Each row was made from one walk, in order. Every step used is in the known rows, and no mark comes twice. Write each row's walk.
Known rows:
q j b m p: [1.46,0.05,4.26,-3.26,5.14,-5.79,-0.36,-1.67,0.97,2.01,-0.94,0.93,5.70,-0.55,-1.04,-4.83,-2.83,-0.27,-4.25,4.10,3.56,-0.81,-3.56,3.16,-3.49]
g p l q j: [2.12,0.43,2.45,0.10,3.48,-1.41,-1.30,-6.28,1.67,0.29,0.71,3.57,1.88,0.25,-0.77,-0.61,-4.99,-1.96,-1.61,3.08,-0.25,2.42,-3.09,2.53,0.74]
m p: [1.41,2.44,0.48,-2.21,4.94,-3.73,-0.14,-3.66,0.55,2.46,-0.74,0.84,1.20,0.71,-0.04,-0.76,-2.62,-0.55,-1.03,0.64,1.06,3.31,-1.75,5.13,-1.47]
m p j: [2.28,2.24,-0.23,-0.93,5.50,-1.82,0.21,-4.52,-1.58,3.92,-0.03,-0.23,1.22,0.29,0.29,-1.45,-3.28,-0.25,1.59,0.87,0.06,3.55,-2.46,3.85,-1.27]
l p j: [2.30,1.40,-0.59,1.27,4.63,0.65,1.06,-3.88,-1.48,3.32,-0.53,-0.34,-0.65,-1.54,0.53,-0.99,-3.13,-0.54,5.07,-0.94,-0.01,3.91,-2.43,2.62,-0.37]
g p j q l: [-0.33,2.91,0.18,2.95,5.34,2.86,-1.46,-5.30,1.55,0.32,1.24,4.29,1.21,0.23,-0.17,0.78,-5.55,-1.14,3.37,2.97,1.26,2.63,-2.63,1.67,1.21]
b m p: [1.33,1.68,0.82,-3.32,5.16,-4.22,1.12,-3.52,-0.06,2.58,-1.81,0.66,3.01,-0.11,-0.28,-1.56,-2.49,-0.15,-1.85,1.09,2.38,1.72,-2.51,5.10,-4.01]
q l p: [0.28,1.51,-0.41,4.06,3.96,0.52,-0.19,-1.81,1.34,1.87,0.11,1.70,-0.23,-0.28,-0.07,0.39,-3.46,-1.05,3.95,-1.29,2.20,3.47,-0.66,4.11,-0.36]
b m: [2.13,1.70,0.05,-2.96,4.95,-3.01,0.67,-3.82,-0.18,-0.13,-2.00,1.25,2.22,-0.79,0.03,-1.85,-3.30,0.46,-0.32,0.49,1.93,1.74,-2.60,2.82,-2.77]
j q: [0.63,3.45,0.21,-2.70,5.77,-2.19,-1.51,-4.38,2.59,-1.20,0.26,4.47,1.20,0.70,-0.65,0.54,-4.74,0.39,-0.04,2.21,0.71,2.98,-2.67,2.52,0.78]
p j q l: [0.05,3.25,-0.51,2.30,5.91,1.73,-1.39,-4.21,1.28,0.18,1.82,3.78,1.82,1.14,-0.38,0.37,-6.65,0.62,4.23,1.18,0.71,2.51,-2.16,1.05,1.39]
q j b m: [2.32,0.08,3.70,-3.25,4.84,-4.19,-0.69,-2.56,0.84,-0.67,-1.20,1.65,5.09,-1.27,-0.62,-4.78,-4.09,0.30,-2.70,3.46,2.96,-0.60,-4.13,0.74,-2.13]
b m p g: [1.54,2.41,0.34,-2.86,5.69,-4.78,1.35,-3.32,0.33,2.15,-4.79,0.25,3.54,0.81,-0.60,-1.55,-0.29,-0.25,-0.40,0.68,2.33,2.49,-1.97,4.37,-3.95]
b m p f: [0.39,1.66,1.46,-3.18,5.51,-3.67,0.82,-3.99,-2.21,2.73,-2.73,-0.99,2.21,-2.09,-0.35,-1.61,-1.27,0.46,-1.49,1.06,2.27,1.76,-0.71,5.16,-4.28]
p m b: [2.96,2.23,-0.32,-1.18,5.20,-0.28,-0.52,-4.23,0.71,0.72,-1.22,-0.15,-0.28,0.12,2.14,-3.78,-5.67,0.34,3.00,0.75,-0.22,1.72,-3.09,-0.17,-0.85]
j q l p: [-1.48,2.72,0.27,3.87,4.84,0.84,-1.16,-2.16,3.58,0.84,1.41,4.19,0.46,0.16,-1.10,1.58,-4.60,-0.32,3.35,0.30,2.63,2.73,-1.57,3.61,0.54]
m b: [3.10,2.16,0.28,-4.22,4.83,-1.44,-1.35,-3.71,0.11,-1.17,-1.22,0.57,1.27,0.05,1.58,-2.64,-3.88,-0.26,1.76,0.70,0.25,2.56,-2.50,1.10,-1.43]
j b m p f: [1.05,0.74,2.45,-3.46,5.93,-3.82,-0.12,-3.29,-1.37,2.27,-2.87,-1.30,3.85,-2.22,-0.48,-3.27,-0.97,0.88,-2.90,2.41,4.30,0.19,-1.47,3.68,-4.98]
b m p j: [1.95,1.48,0.34,-2.27,5.63,-2.37,1.49,-4.44,-2.05,3.88,-0.98,-0.80,2.95,-0.61,0.26,-2.44,-3.15,0.17,0.79,1.01,1.51,1.84,-3.06,3.80,-3.58]
p l: [1.53,2.49,-0.56,-4.75,4.66,-3.13,-0.43,-5.14,2.21,1.14,-0.73,1.63,0.73,0.92,-0.24,0.43,-2.56,0.00,-0.35,-0.74,0.85,3.18,-1.91,2.29,0.23]
j p m b: [2.14,1.78,0.95,-1.37,4.44,-1.36,0.47,-4.24,1.44,1.79,-0.76,-2.19,1.36,0.38,1.40,-3.77,-4.57,-1.07,2.55,-0.34,-0.71,1.38,-3.31,1.73,-1.59]
b m p w: [0.37,1.59,2.03,-2.99,5.72,-5.17,1.20,-3.28,0.86,3.19,-3.12,0.88,1.31,-0.74,-0.70,-0.12,-1.41,0.65,-3.63,-0.46,2.79,2.38,-2.47,6.51,-4.18]
f p: [2.19,3.59,-0.27,-1.97,3.63,-3.22,0.26,-3.30,1.12,-1.75,-1.94,3.81,2.81,-0.49,-0.16,-0.16,-3.71,-0.56,0.96,0.55,0.56,4.49,-2.81,3.72,-0.88]
f p l: [1.37,3.66,-0.64,-4.87,3.30,-3.93,0.33,-4.42,2.82,-0.71,-1.06,3.61,2.68,0.10,-0.77,0.89,-2.62,-0.22,-0.25,-0.72,1.05,3.95,-2.59,2.88,-0.56]
p m: [2.29,2.67,-0.96,0.77,5.34,-1.18,-0.11,-4.55,0.91,1.52,-0.90,1.01,-0.91,-0.07,1.17,-1.78,-5.35,0.40,1.37,-0.03,-0.37,2.73,-2.78,2.18,0.42]
q l: [0.73,2.64,-0.79,2.10,4.56,-0.38,-1.50,-2.74,1.34,-0.18,-0.23,2.31,0.89,0.87,-0.06,-0.05,-4.58,-0.44,2.21,-0.77,1.45,3.30,-1.18,2.95,0.09]

Which walk is each row?
[2.80,0.07,2.92,-2.11,3.30,-4.02,-0.22,-3.50,2.35,-2.22,0.19,3.99,8.01,-1.06,-2.12,-3.81,-5.47,0.03,-2.04,3.37,3.04,-0.10,-4.65,1.22,-2.68]  f p l q j b m
[1.63,3.02,0.03,-2.06,5.61,-4.33,0.20,-3.25,1.07,2.28,-3.72,0.91,1.98,1.63,-0.12,-0.50,-0.59,-0.61,0.33,0.02,0.79,4.01,-1.30,4.67,-1.52]  m p g
[1.03,2.92,0.59,-0.88,5.73,1.04,-0.86,-6.40,0.71,0.38,0.38,3.73,0.81,-0.61,-0.03,0.57,-4.57,-0.84,1.68,4.13,0.23,3.03,-3.46,1.55,0.99]  g p j q
[2.12,3.71,-1.04,0.82,4.14,-1.90,1.03,-3.63,1.52,-0.22,-1.46,3.14,0.92,-0.72,0.44,-1.23,-5.26,-0.04,2.04,0.39,0.04,3.78,-3.48,2.66,-0.36]  f p m
[1.67,0.98,3.53,-0.59,3.99,-2.13,-0.30,-3.31,1.54,1.81,0.30,-1.35,2.12,0.21,0.87,-4.92,-5.40,-1.45,1.16,1.33,-1.56,0.49,-3.59,1.27,-0.57]  q j p m b
[3.60,-0.95,3.59,0.96,4.88,-2.58,-0.94,-3.28,0.18,-1.94,-0.32,2.36,5.58,-0.79,-1.07,-5.14,-6.29,0.05,-1.56,3.87,2.40,-0.42,-4.08,1.44,-2.27]  l q j b m
[1.43,1.73,2.79,-1.25,4.13,-5.09,0.03,-2.77,1.54,0.92,-3.21,0.36,3.99,1.35,-1.38,-1.70,-1.86,-2.16,0.34,0.46,-0.74,2.91,-2.30,3.19,0.31]  q j p g
[3.31,0.53,1.96,2.76,4.39,-1.79,-1.59,-4.12,-0.20,-1.51,0.71,2.97,2.03,0.21,-0.70,-2.16,-7.03,-0.88,0.29,1.94,-0.90,2.85,-3.04,2.99,0.50]  l q j
[0.50,2.07,1.12,-1.32,4.80,-2.85,0.11,-4.40,-1.44,1.29,-2.33,-1.59,1.55,-1.29,-0.58,-0.32,-1.75,-0.80,0.26,-0.81,0.25,3.41,-0.20,4.58,-1.27]  j p f
[2.53,-1.21,4.18,-1.76,4.00,-2.24,-0.98,-5.34,1.95,-0.21,-0.39,2.73,5.32,-1.06,-1.38,-3.64,-4.37,-1.23,-3.81,4.92,3.12,-0.79,-4.36,0.97,-2.21]  g p l q j b m
[-0.69,1.77,0.21,4.51,4.45,1.03,-0.66,-2.45,-0.84,2.09,-1.12,0.14,-1.19,-2.02,-0.17,0.35,-2.55,-0.28,4.57,-1.29,2.38,3.53,0.70,4.28,-0.99]  q l p f
[0.63,1.88,0.50,-6.04,4.98,-5.19,1.14,-4.64,1.80,3.67,-1.15,0.41,3.20,0.45,-0.73,-0.79,-1.12,0.18,-2.84,0.05,2.92,1.22,-2.17,4.65,-3.52]  b m p l
[0.69,2.08,0.42,-4.82,3.90,-4.27,0.40,-4.90,2.64,2.16,-0.38,-0.27,2.50,1.19,-0.89,0.10,-1.38,-1.22,-1.06,-1.45,0.75,2.86,-2.01,3.99,-0.66]  j p l
[1.39,0.47,-0.19,4.80,4.72,2.27,-0.66,-2.03,0.12,2.63,0.50,-0.08,1.61,-0.89,0.28,-2.54,-3.82,-0.44,5.36,-0.03,3.11,2.04,-2.02,1.10,-0.35]  q l p j b
[2.80,2.46,-0.67,-1.12,3.12,-2.18,0.37,-5.05,2.06,-1.73,0.28,4.16,3.79,0.26,-1.07,0.43,-5.08,-0.39,1.08,-0.06,0.37,4.19,-2.82,3.66,-0.69]  f p l q
[2.55,1.92,1.66,-0.83,2.87,-3.21,-0.67,-4.63,2.35,-1.82,0.88,5.00,4.35,0.30,-1.49,-0.84,-5.86,-0.83,-0.22,1.33,-0.15,3.13,-3.51,2.58,0.16]  f p l q j
[2.52,-0.11,3.26,-1.19,4.73,-4.21,-1.85,-4.04,2.20,2.15,1.59,1.83,4.97,1.46,-1.40,-3.26,-4.41,-0.54,-3.42,3.18,1.96,0.53,-3.16,2.84,-0.83]  m p l q j b
[0.80,1.41,-0.49,4.79,4.02,3.01,-0.07,-1.99,1.98,2.69,0.09,-0.15,-1.14,-0.39,2.10,-2.76,-5.32,-0.58,6.42,-1.05,1.35,1.68,-1.91,0.96,-1.07]  q l p m b
[1.06,2.42,1.59,-0.95,4.79,-1.96,-0.64,-4.85,1.54,1.12,-2.97,2.73,-1.67,-1.25,0.13,1.52,-1.93,-1.22,-2.07,0.69,0.98,4.32,-2.50,4.69,-0.61]  g p w
[2.88,0.27,1.21,-2.40,5.13,-0.12,0.35,-5.15,-1.28,1.30,-2.17,0.26,3.68,-2.44,0.51,-3.80,-2.79,-0.42,0.34,3.71,3.30,0.67,-3.99,0.17,-3.02]  g p j b m
[1.04,1.51,-1.27,5.41,4.34,2.58,0.21,-2.78,-0.43,3.16,0.35,0.39,0.01,-0.83,0.46,-0.41,-4.12,-0.49,6.71,-1.21,1.35,3.55,-1.47,2.65,0.09]  q l p j
[0.98,1.37,3.28,-1.41,3.60,-4.75,-0.41,-3.12,1.15,0.91,-0.24,0.46,3.29,0.40,-1.04,-2.03,-3.53,-1.99,-1.34,0.77,-0.28,2.49,-2.45,3.93,0.17]  q j p
[2.57,0.63,1.63,-0.38,4.04,-2.69,-1.28,-5.14,1.67,0.08,1.37,3.10,2.27,1.11,-1.17,-1.06,-5.65,-0.36,-0.76,1.31,-0.32,2.21,-2.69,1.93,0.97]  p l q j
[2.79,3.25,-0.38,-1.51,4.03,-0.94,-0.07,-3.60,1.60,-0.91,-1.39,1.84,1.89,-0.90,1.73,-3.38,-5.50,-0.08,3.51,1.00,-0.14,2.69,-3.74,0.75,-1.53]  f p m b
[2.34,1.16,0.07,-0.52,3.94,-0.23,-0.88,-6.77,1.55,0.34,0.03,2.95,1.21,0.26,-0.37,0.61,-3.92,-1.63,-0.60,1.59,0.86,3.23,-2.26,3.39,-0.19]  g p l q
[1.47,4.27,-0.27,-1.76,4.86,-0.93,-0.08,-4.76,1.34,-1.30,0.66,4.74,3.82,-0.46,-0.57,0.28,-5.46,0.40,3.12,2.25,-0.08,3.87,-4.03,1.79,0.48]  f p j q
[0.75,1.62,0.35,0.50,4.66,-0.77,0.43,-3.35,-1.87,2.43,-2.31,-0.34,-1.45,-2.84,0.05,0.05,-1.67,-0.07,2.59,-0.82,0.92,3.83,-0.13,3.76,-1.20]  l p f
[0.79,2.46,-0.10,-5.15,4.82,-4.61,-0.28,-4.55,2.13,3.81,-0.32,0.87,1.53,1.63,-0.37,0.26,-1.37,-0.25,-2.19,-0.44,1.52,3.00,-1.43,4.74,-1.14]  m p l
[2.82,-0.31,0.69,-0.26,5.04,-0.32,1.28,-3.23,-1.43,2.76,-1.50,-0.99,2.96,-2.69,0.09,-4.09,-2.54,0.39,3.07,1.27,3.57,0.46,-3.70,0.98,-3.35]  l p j b m
[2.45,0.24,3.10,2.69,3.66,-2.85,-0.67,-3.83,0.51,-0.28,0.81,0.83,3.99,0.72,-1.41,-2.09,-6.05,-2.09,-0.21,1.09,-1.11,2.57,-2.77,4.85,-0.03]  l q j p
[1.80,0.80,1.94,-3.68,5.46,-4.78,0.10,-2.58,0.48,2.02,-1.72,0.12,5.02,-0.46,-0.36,-3.70,-1.75,0.21,-3.15,2.73,4.14,-0.22,-3.36,3.75,-4.48]  j b m p
[2.82,1.36,-0.73,-1.09,4.59,-1.42,-0.79,-5.79,1.47,0.03,0.47,2.17,1.45,1.02,-0.57,0.18,-4.83,0.06,0.52,-0.50,0.37,3.18,-2.14,2.88,-0.04]  p l q
[0.71,3.29,0.67,-2.03,6.50,-1.37,-0.41,-5.14,0.70,2.75,1.39,2.26,1.83,0.81,-0.23,-0.33,-4.40,0.43,1.06,2.52,0.43,2.47,-2.96,3.28,-0.18]  m p j q
[2.75,1.47,0.91,-1.64,6.00,-2.20,-0.25,-3.92,-0.66,3.37,-0.34,-0.59,3.01,0.01,0.35,-3.35,-2.87,0.14,0.21,2.10,1.57,1.94,-2.96,1.99,-1.83]  m p j b
[1.52,0.18,4.07,3.01,4.34,-3.62,-0.55,-3.89,1.29,0.71,-0.59,1.37,2.49,0.17,-1.47,-0.70,-5.26,-1.42,-1.84,-0.14,-0.74,3.10,-3.02,6.08,-0.19]  l q j p w
[0.57,2.55,0.95,-1.79,5.59,-3.28,-0.38,-3.95,-1.88,2.88,-2.01,-0.46,0.35,-1.08,-0.25,-0.53,-1.68,0.09,-0.88,0.70,1.10,3.46,-0.52,5.02,-2.15]  m p f
